Every row comes from one small tree of marks. The marks that hang from a mark follow it in brackets, in alphabetical order. Every link used is in the known rows. Which tree was each row made from?
Known rows
nukef{gimon notaku ribale}: [-0.32  1.01  0.59 -1.10  1.12  3.64 -0.14  1.59  1.42 -0.72 -1.88  1.22
  0.77 -0.60 -1.46  2.14  2.23]
nukef{gimon notaku{medaz} ribale{nite}}: [ 0.42  0.37  1.57 -1.37  4.50  5.27  0.13  1.63 -0.05 -2.23 -0.40  0.32
  1.48 -0.55 -2.41  1.96  2.04]
somo{nukef{gimon ribale} vasib}: [-1.66 -0.57 -0.71 -1.49  0.28 -2.65 -0.59 -1.30  2.40  0.80 -1.59 -2.33
  0.14 -2.67  0.06  2.06  0.41]
notaku{medaz}: [ 1.70  0.28  0.22 -1.70  2.38 -3.82 -1.25 -2.09 -1.20 -0.47 -4.49 -2.08
  0.30  0.88  1.21  1.24 -0.92]
notaku{nukef{ribale}}: [ 0.60  0.55 -2.16 -1.39 -3.44 -0.33 -1.30 -2.25  1.16  0.12 -3.69 -1.44
  0.75 -0.18  0.42  0.91  0.49]
notaku{nukef{gimon ribale}}: [ 0.67 -0.14 -1.55 -1.52 -2.32  0.69 -0.98 -0.80  1.06  0.50 -3.62 -0.28
  0.37 -1.02 -0.55  1.28  0.40]
nukef{gimon{nite}}: [ 1.08 -0.67  0.07 -1.82 -0.01 -1.90 -0.88  0.16 -0.18  1.02 -1.69  0.24
 -0.03  0.98  0.07  1.65  2.09]
nukef{notaku}: [ 0.78  2.39 -0.44 -1.13 -2.15 -0.10 -1.33 -0.83  2.11 -0.38 -3.05 -0.96
  1.54  1.44  0.27  1.20  1.12]
nite{gimon sako}: [ 1.01 -0.27 -2.79 -2.35 -2.78 -5.40 -1.27 -0.11 -1.39 -0.43 -2.17  1.52
 -2.12 -0.49  0.09  1.11  1.15]
somo{nukef{gimon notaku{medaz} ribale} vasib}: [-1.33 -0.57  0.29 -1.33  2.39  0.43 -0.44 -0.87  3.31 -0.39 -1.48 -2.36
  0.98 -3.48 -0.22  2.25 -0.09]
nukef{notaku{medaz}}: [ 1.31  1.49  0.42 -1.26  1.06  0.23 -1.21 -1.13  1.27 -1.12 -3.64 -1.44
  1.50  0.82  0.52  1.33 -0.02]
notaku{medaz{gimon} nukef{ribale{nite}}}: [ 0.96 -1.32 -0.35 -1.63  0.42  1.85 -1.15  0.04 -0.30 -1.41 -2.97 -2.01
  0.94 -0.84  0.26  0.46  0.01]
notaku{medaz{gimon} nukef{ribale}}: [ 0.76 -1.44 -0.40 -1.54  0.30  0.90 -1.26 -0.25  0.16 -0.92 -4.37 -1.73
  0.48 -1.34  1.00  0.68 -0.65]
medaz{gimon}: [ 0.04  0.51 -0.33 -1.42 -3.04 -3.15 -1.58  1.74  0.23  0.75 -3.59 -0.73
 -0.16  1.71  1.43  0.48  1.34]
medaz{gimon{nite{sako}}}: [-0.06 -0.86 -0.49 -1.93 -3.30 -2.21 -1.52  1.49  0.44  0.37 -1.26  0.03
 -0.23  1.33  1.78  0.57  2.83]
nukef{notaku ribale{nite{gimon sako}}}: [-0.14  1.27 -1.09 -1.46 -0.65  2.94 -0.35  0.68  0.35 -2.57  0.91  0.58
  0.82  0.17 -1.64  1.29  3.52]
somo{nukef}: [-0.60  0.15 -1.97 -1.02 -3.71 -6.40 -1.97 -2.78  1.35  1.27 -3.63 -2.40
 -0.02 -0.69  1.07  0.99  0.28]

Write each row's tree
[-0.28  0.68  0.63 -1.52  1.82  4.42 -0.44  1.25  0.47 -2.98 -0.06 -0.21
  1.51 -0.14 -0.93  1.15  2.39] => nukef{notaku{medaz{gimon}} ribale{nite{sako}}}
[ 0.08 -1.08  1.35 -1.75  3.87  4.74  0.01  1.01  0.81 -1.91 -0.15  1.49
  0.67 -1.67 -0.93  2.37  2.58] => nukef{gimon{nite{sako}} notaku{medaz} ribale}
[-0.30 -0.09  1.01 -1.05  1.98  3.39 -0.51  0.82  0.96 -2.14 -1.56 -0.72
  1.19 -0.06  0.60  1.48  2.39] => nukef{notaku{medaz{gimon{nite}}} ribale}
[-1.49  0.21 -1.27 -1.21 -0.69 -0.31 -0.65 -1.29  2.99 -0.99  0.60 -3.10
  1.28 -1.97 -0.43  1.56  1.64] => somo{nukef{notaku ribale{nite{gimon}}} vasib}
[ 0.73 -2.29 -0.49 -1.90  0.00  1.49 -1.22 -0.39  0.31 -1.15 -2.80 -1.16
  0.42 -1.52  1.26  0.75  0.36] => notaku{medaz{gimon{nite{sako}}} nukef{ribale}}
[ 1.33  0.49 -2.17 -2.30 -2.01 -3.16 -1.09 -0.08 -1.93 -1.14  0.24  0.12
 -0.43  1.32 -1.27  0.65  2.27] => ribale{nite{gimon sako}}
[ 0.90  1.00  0.75 -1.22  0.47  0.92 -1.29  0.44  1.35 -1.06 -3.62 -1.14
  1.33  0.69  0.79  1.03  0.34] => nukef{notaku{medaz{gimon}}}
[ 1.38 -0.69 -0.93 -1.58  0.95  0.07 -1.14 -2.65 -0.01 -0.98 -4.45 -2.15
  0.74 -1.20  0.68  1.07 -1.10] => notaku{medaz nukef{ribale}}
[ 2.34 -1.09 -0.37 -1.88  1.15 -0.36 -1.35 -1.52  0.15  0.11 -5.22 -1.27
  0.48 -1.38  0.07  1.19 -2.09] => notaku{medaz nukef{gimon}}
[-1.48 -0.50 -0.72 -1.59  0.57 -1.76 -0.47 -1.03  1.97  0.30 -0.15 -2.59
  0.66 -2.17 -0.78  1.85  0.95] => somo{nukef{gimon ribale{nite}} vasib}
[-1.57  0.49 -1.49 -0.59 -2.77 -1.88 -1.37 -1.93  2.57 -0.08 -2.37 -1.82
  0.72 -1.54  0.37  1.37  1.48] => somo{nukef{notaku ribale}}
[ 0.54  0.50  0.15 -1.21  2.80  3.16 -0.21  0.46 -0.68 -3.11 -0.08 -0.84
  1.15  0.16 -1.37  1.41  2.54] => nukef{notaku{medaz} ribale{nite{gimon}}}
[-1.72  0.01 -0.32 -1.21  0.23  0.23 -0.53 -0.71  3.88  0.14 -1.11 -2.03
  0.99 -2.96 -0.38  2.13  0.65] => somo{nukef{gimon notaku ribale} vasib}
[ 0.97  0.34  0.86 -1.29  0.55  1.15 -1.25  0.45  1.36 -1.13 -2.61 -1.20
  1.42  0.83  1.00  1.08  1.09] => nukef{notaku{medaz{gimon{nite}}}}
[ 0.83  0.00 -1.48 -1.60 -1.98  1.69 -0.87 -0.57  0.54  0.00 -2.25 -0.51
  0.85 -0.44 -1.41  1.07  0.99] => notaku{nukef{gimon ribale{nite}}}
[ 0.28  0.32  1.19 -1.76  4.17  5.28  0.08  1.55  0.12 -2.45 -0.06  1.19
  1.17 -1.24 -2.53  2.02  1.89] => nukef{gimon notaku{medaz} ribale{nite{sako}}}
[-1.51 -0.42 -1.92 -1.72 -0.95 -3.17 -0.75 -1.89  1.63 -0.45  0.35 -2.77
  0.16 -2.10 -0.06  1.43  1.21] => somo{nukef{ribale{nite{gimon sako}}} vasib}
[ 1.42  0.60  1.36 -1.46  2.68  1.77 -0.77  0.82  1.04 -0.53 -3.58  0.24
  0.94 -0.40 -0.82  1.87 -0.16] => nukef{gimon notaku{medaz}}
